Each row was made from one small tree. The marks that hang from a mark follow it in brackets, in alphabetical order. Every link used is in the known rows. Write each row's tree.
Known rows
L[C[M] K[F[U] Z]]: [1.22,0.90,0.40,1.20,1.55,1.28,-1.48,-3.44,0.74,0.94,-1.69,2.19,-1.48,-2.19,-0.99,0.46,-1.54,2.96,3.29,0.44,0.99,-2.75]
V[K[C F Z]]: [3.32,1.25,-0.82,1.19,0.33,-2.72,-2.93,-3.13,3.20,-3.32,-1.98,1.92,-0.80,-1.45,-0.84,1.66,1.61,2.19,1.73,2.33,0.09,-3.48]
L[C K[Z]]: [0.40,-0.13,1.31,2.01,2.88,1.27,-2.55,-0.51,1.80,-1.71,-0.04,0.87,-0.42,-0.85,-0.50,-0.49,-1.23,2.56,2.37,-0.22,0.30,-2.74]
V[K[M Z]]: [1.12,0.33,0.14,0.92,0.77,-1.87,-4.58,-2.75,4.45,-1.75,-1.75,-0.03,0.40,-1.31,-0.45,0.05,3.56,1.71,2.29,-0.19,-2.76,-3.07]
K[C[L M] Z[U]]: [3.30,-1.82,-1.49,-2.75,-2.93,-1.45,-1.57,-3.96,2.50,-0.98,-1.50,0.64,0.58,-2.83,-0.93,1.57,0.46,-3.21,0.03,0.86,-2.05,-1.62]
V[K[F L[C] M Z[U]]]: [1.81,1.74,-0.38,1.72,-0.98,0.40,-2.15,-4.93,2.25,-0.86,-1.78,2.39,-2.21,-0.18,-1.35,0.83,0.96,2.85,0.27,-0.41,1.41,-4.48]
V[K[C F M[L] Z[U]]]: [2.60,2.45,-1.73,0.03,-1.34,-0.79,-1.44,-6.24,2.19,-1.31,-1.91,2.28,-2.55,-0.32,-1.94,-0.41,2.03,2.22,0.16,1.21,-0.67,-4.85]
M[C L[K[F[U] Z]]]: [-1.03,-0.58,-1.19,2.25,2.73,1.38,-1.86,-1.61,-0.86,0.78,0.17,-0.48,-2.59,0.97,-0.42,-2.37,-1.43,3.03,2.40,2.68,-2.65,-4.13]
G[F[K[M]]]: [-0.83,0.85,1.79,-1.18,2.63,-2.35,-3.70,-0.24,1.65,-1.47,-0.80,0.22,1.50,-0.02,-1.42,-0.08,1.42,0.75,3.50,-0.18,-3.63,-1.16]
V[K[F M[C L] Z[U]]]: [0.26,1.87,-1.59,1.21,-0.15,0.32,-2.83,-5.00,1.80,-1.82,-1.30,0.71,-2.24,1.00,-0.90,-2.55,0.50,2.50,1.26,1.31,-2.42,-5.02]
G[F[K]]: [-1.35,0.28,2.34,-0.88,3.63,-2.53,-4.56,1.39,1.20,-2.24,-0.14,0.18,1.81,0.42,-0.79,0.08,0.32,0.92,4.37,0.91,-3.70,-0.48]
L[C[M] K[F Z[U]]]: [1.01,2.30,0.98,-0.33,0.91,1.87,-0.76,-3.95,1.56,-1.86,-2.01,2.34,-1.05,-1.74,-1.00,-1.19,-1.90,1.59,1.72,0.12,1.90,-2.86]
L[C[M] K[F Z]]: [1.73,1.80,0.24,0.85,1.62,1.26,-0.27,-3.78,1.45,-1.95,-1.57,1.66,-0.85,-2.74,-1.36,-0.70,-0.86,1.37,2.56,-0.16,1.98,-3.03]
M[L]: [-2.06,-0.89,0.61,-0.97,2.02,-0.66,-3.86,0.36,1.23,-1.74,0.40,-1.78,1.25,-0.71,0.28,-1.48,0.46,-0.70,3.48,0.17,-3.34,-2.02]
G[F[K[M[C L] Z] U]]: [-0.80,-0.60,-0.29,1.27,2.54,-1.05,-3.26,-1.82,-0.71,2.75,0.60,0.43,-1.48,1.97,-1.22,-0.96,-0.32,2.96,3.53,1.12,-6.32,-3.15]
K[C[L] F M Z]: [4.30,0.37,-2.09,-1.07,-2.87,-3.20,0.91,-4.95,2.37,-1.28,-2.34,1.52,0.26,-3.96,-2.79,2.57,1.56,-2.40,-0.72,1.27,-0.10,-3.90]
F[K U]: [-1.14,-3.49,1.37,0.84,3.61,-1.63,-6.88,2.91,2.17,2.84,-1.39,-0.29,1.12,0.35,1.43,3.18,-0.71,3.36,4.03,1.60,-5.15,-0.58]
F[K[C]]: [1.73,-2.60,-0.35,0.60,2.52,-1.79,-3.95,1.26,2.69,-0.83,-1.10,0.25,0.60,-0.35,0.27,2.89,-0.22,1.58,1.74,1.32,-2.65,-1.45]
V[K[F L Z[U]]]: [0.83,0.84,0.45,0.68,0.24,-1.38,-3.53,-2.71,2.69,-1.67,-2.14,1.28,-0.92,-0.01,-0.23,0.77,2.07,1.75,0.75,1.78,-0.29,-3.25]
V[K[C[L M] F Z[U]]]: [4.16,0.45,-2.35,-0.84,-2.63,-1.60,-2.43,-5.86,2.09,-2.09,-2.06,1.93,-0.89,-2.29,-2.07,1.64,1.62,-0.24,1.09,1.74,-0.22,-2.41]
G[F[K[L M] U]]: [-0.94,-1.12,1.19,-0.15,2.24,-1.65,-3.97,-0.23,0.13,3.15,-0.45,0.48,-0.23,0.96,-1.21,1.98,1.83,2.26,3.04,0.12,-3.89,-1.28]
C[K[L Z[U]]]: [2.21,-1.77,-0.40,-1.28,0.49,-1.81,-1.96,-1.52,2.54,-1.48,-0.59,-0.40,0.11,-0.73,0.43,1.21,-0.11,-1.92,-0.40,0.10,-3.39,-0.90]
V[K[C F[U] L M Z]]: [3.79,-0.12,-2.18,1.88,-1.38,-1.79,-1.75,-5.10,2.22,1.98,-2.32,2.22,-3.01,-1.06,-1.60,3.50,3.44,3.32,0.08,1.30,0.14,-4.44]

Write each row's tree
[0.49,-1.88,-0.23,0.15,0.40,1.10,-2.51,-1.23,1.44,-0.96,0.16,-0.72,0.09,-1.75,0.17,0.93,-0.44,-0.82,2.44,-1.74,0.45,-1.83] | K[L[C[M]]]
[0.57,-2.70,-0.48,0.87,1.94,-0.84,-3.19,0.13,2.62,1.59,-1.29,-1.01,0.31,-0.45,-0.29,2.31,2.40,0.84,0.68,-0.83,-2.82,-2.19] | F[K[L M]]
[1.04,-2.98,-1.47,0.99,0.32,-0.56,-3.55,-1.34,2.33,0.91,-1.22,-0.42,0.05,0.44,-0.40,0.84,-0.78,0.48,0.09,0.80,-5.14,-2.70] | F[K[M[C[L]] Z[U]]]
[1.63,1.83,-0.34,-0.84,0.65,-0.13,-0.18,-2.77,2.46,-2.12,-2.55,1.09,-0.83,-2.04,-1.95,0.72,1.46,1.36,0.22,0.87,1.91,-3.03] | L[K[C F M]]
[0.72,-4.39,0.31,2.36,2.81,-1.80,-4.45,1.10,1.63,5.04,-1.13,0.12,-0.46,0.36,0.98,3.87,1.09,2.73,1.73,1.46,-4.68,-2.06] | F[K[L Z] U]
[0.79,-4.28,-0.71,2.19,2.31,0.99,-4.74,0.19,0.34,4.67,-0.16,0.24,-1.14,0.00,0.53,3.71,-1.17,3.30,3.31,-0.46,-2.46,-1.24] | F[K[L[C[M]]] U]
[2.31,0.14,-0.32,-1.53,-0.51,-2.47,-1.70,-3.06,0.82,-0.06,-0.67,2.02,0.05,-0.15,-3.00,1.33,0.99,-0.27,0.66,0.77,-3.26,-1.96] | G[F[K[C[L] M Z[U]]]]
[4.14,-0.06,-2.32,1.13,-1.02,-2.74,-2.65,-3.75,1.94,-2.52,-1.18,1.52,-0.57,-2.30,-2.33,2.50,1.93,0.64,1.54,2.32,-0.15,-2.95] | V[K[C[L] F Z]]
[0.16,-0.24,0.55,0.38,2.28,2.69,-2.89,-1.36,1.48,-1.94,-0.15,-0.09,-0.16,-1.72,-0.68,-0.82,-1.15,1.53,3.55,-1.51,0.91,-1.36] | L[C[M] K]
[1.49,0.26,-0.41,-1.00,0.87,0.25,-1.75,-2.54,1.24,0.29,-2.48,1.12,-1.20,-2.13,-0.96,1.65,0.40,2.02,2.31,1.87,0.83,-1.69] | L[K[C[M] F[U]]]
[3.20,-0.34,-0.86,0.43,0.66,-0.93,-1.54,-2.89,2.67,-2.41,-0.16,0.68,0.23,-2.11,-0.63,0.87,-2.17,-0.23,1.65,-1.95,-2.02,-2.02] | L[C[K[M Z]]]
[-0.26,0.48,2.22,-0.28,3.47,-3.25,-3.56,0.31,1.56,-1.65,-0.42,0.72,1.52,0.10,-0.77,0.01,0.75,0.70,3.57,1.17,-4.25,-1.37] | G[F[K[Z]]]
[3.70,-0.69,-1.91,-0.80,-2.94,-3.12,-0.40,-4.55,1.53,2.02,-2.52,2.09,-0.45,-3.41,-2.25,3.86,0.85,-0.47,0.17,2.00,-1.14,-3.61] | K[C[L] F[U] M Z]
[1.30,-0.74,1.14,0.18,2.39,-3.19,-3.69,-0.26,0.65,1.51,-0.56,2.11,-0.38,0.71,-0.85,2.43,-0.11,2.78,3.21,2.34,-4.28,-1.58] | G[F[K[C Z] U]]
[3.12,0.58,-0.81,0.48,0.30,-1.37,-1.31,-3.61,1.73,-0.31,-1.21,2.17,-0.58,-2.20,-0.92,2.27,-2.99,1.27,2.23,-0.41,-1.44,-2.42] | L[C[K[F[U] M Z]]]
[2.85,-2.46,-2.08,-1.91,0.41,-0.91,-1.79,-2.49,2.10,-1.72,-0.21,-2.01,0.63,-2.85,-0.10,1.27,1.16,-3.29,1.71,-1.52,-2.57,0.24] | C[K[L] M]
[2.00,-0.70,0.44,-0.59,1.69,-2.69,-2.98,-2.00,0.75,1.86,-0.86,1.87,-0.50,-0.27,-0.98,2.05,0.56,1.75,3.53,1.65,-4.24,-1.25] | G[F[K[C[M] Z] U]]
[0.79,1.21,-0.24,0.36,-0.10,-1.99,-0.72,-2.84,3.45,-2.61,-2.57,0.23,0.24,-1.56,0.03,-0.88,-0.55,-0.33,0.77,1.41,-1.88,-4.56] | K[F M[C] Z]
[2.42,-0.17,-1.04,-0.72,0.57,-0.27,-2.56,-3.01,0.82,-1.34,-0.68,1.09,-0.06,-2.75,-0.34,2.03,-3.82,0.43,4.28,-0.63,-0.98,-0.36] | L[C[K[F[U]] M]]
[1.12,-0.42,-0.07,-1.54,1.52,-2.80,-3.59,-0.49,1.75,-1.50,-1.57,0.14,1.04,-1.86,0.23,2.38,-2.00,0.22,3.36,1.51,-3.06,0.02] | C[K[F[U]]]
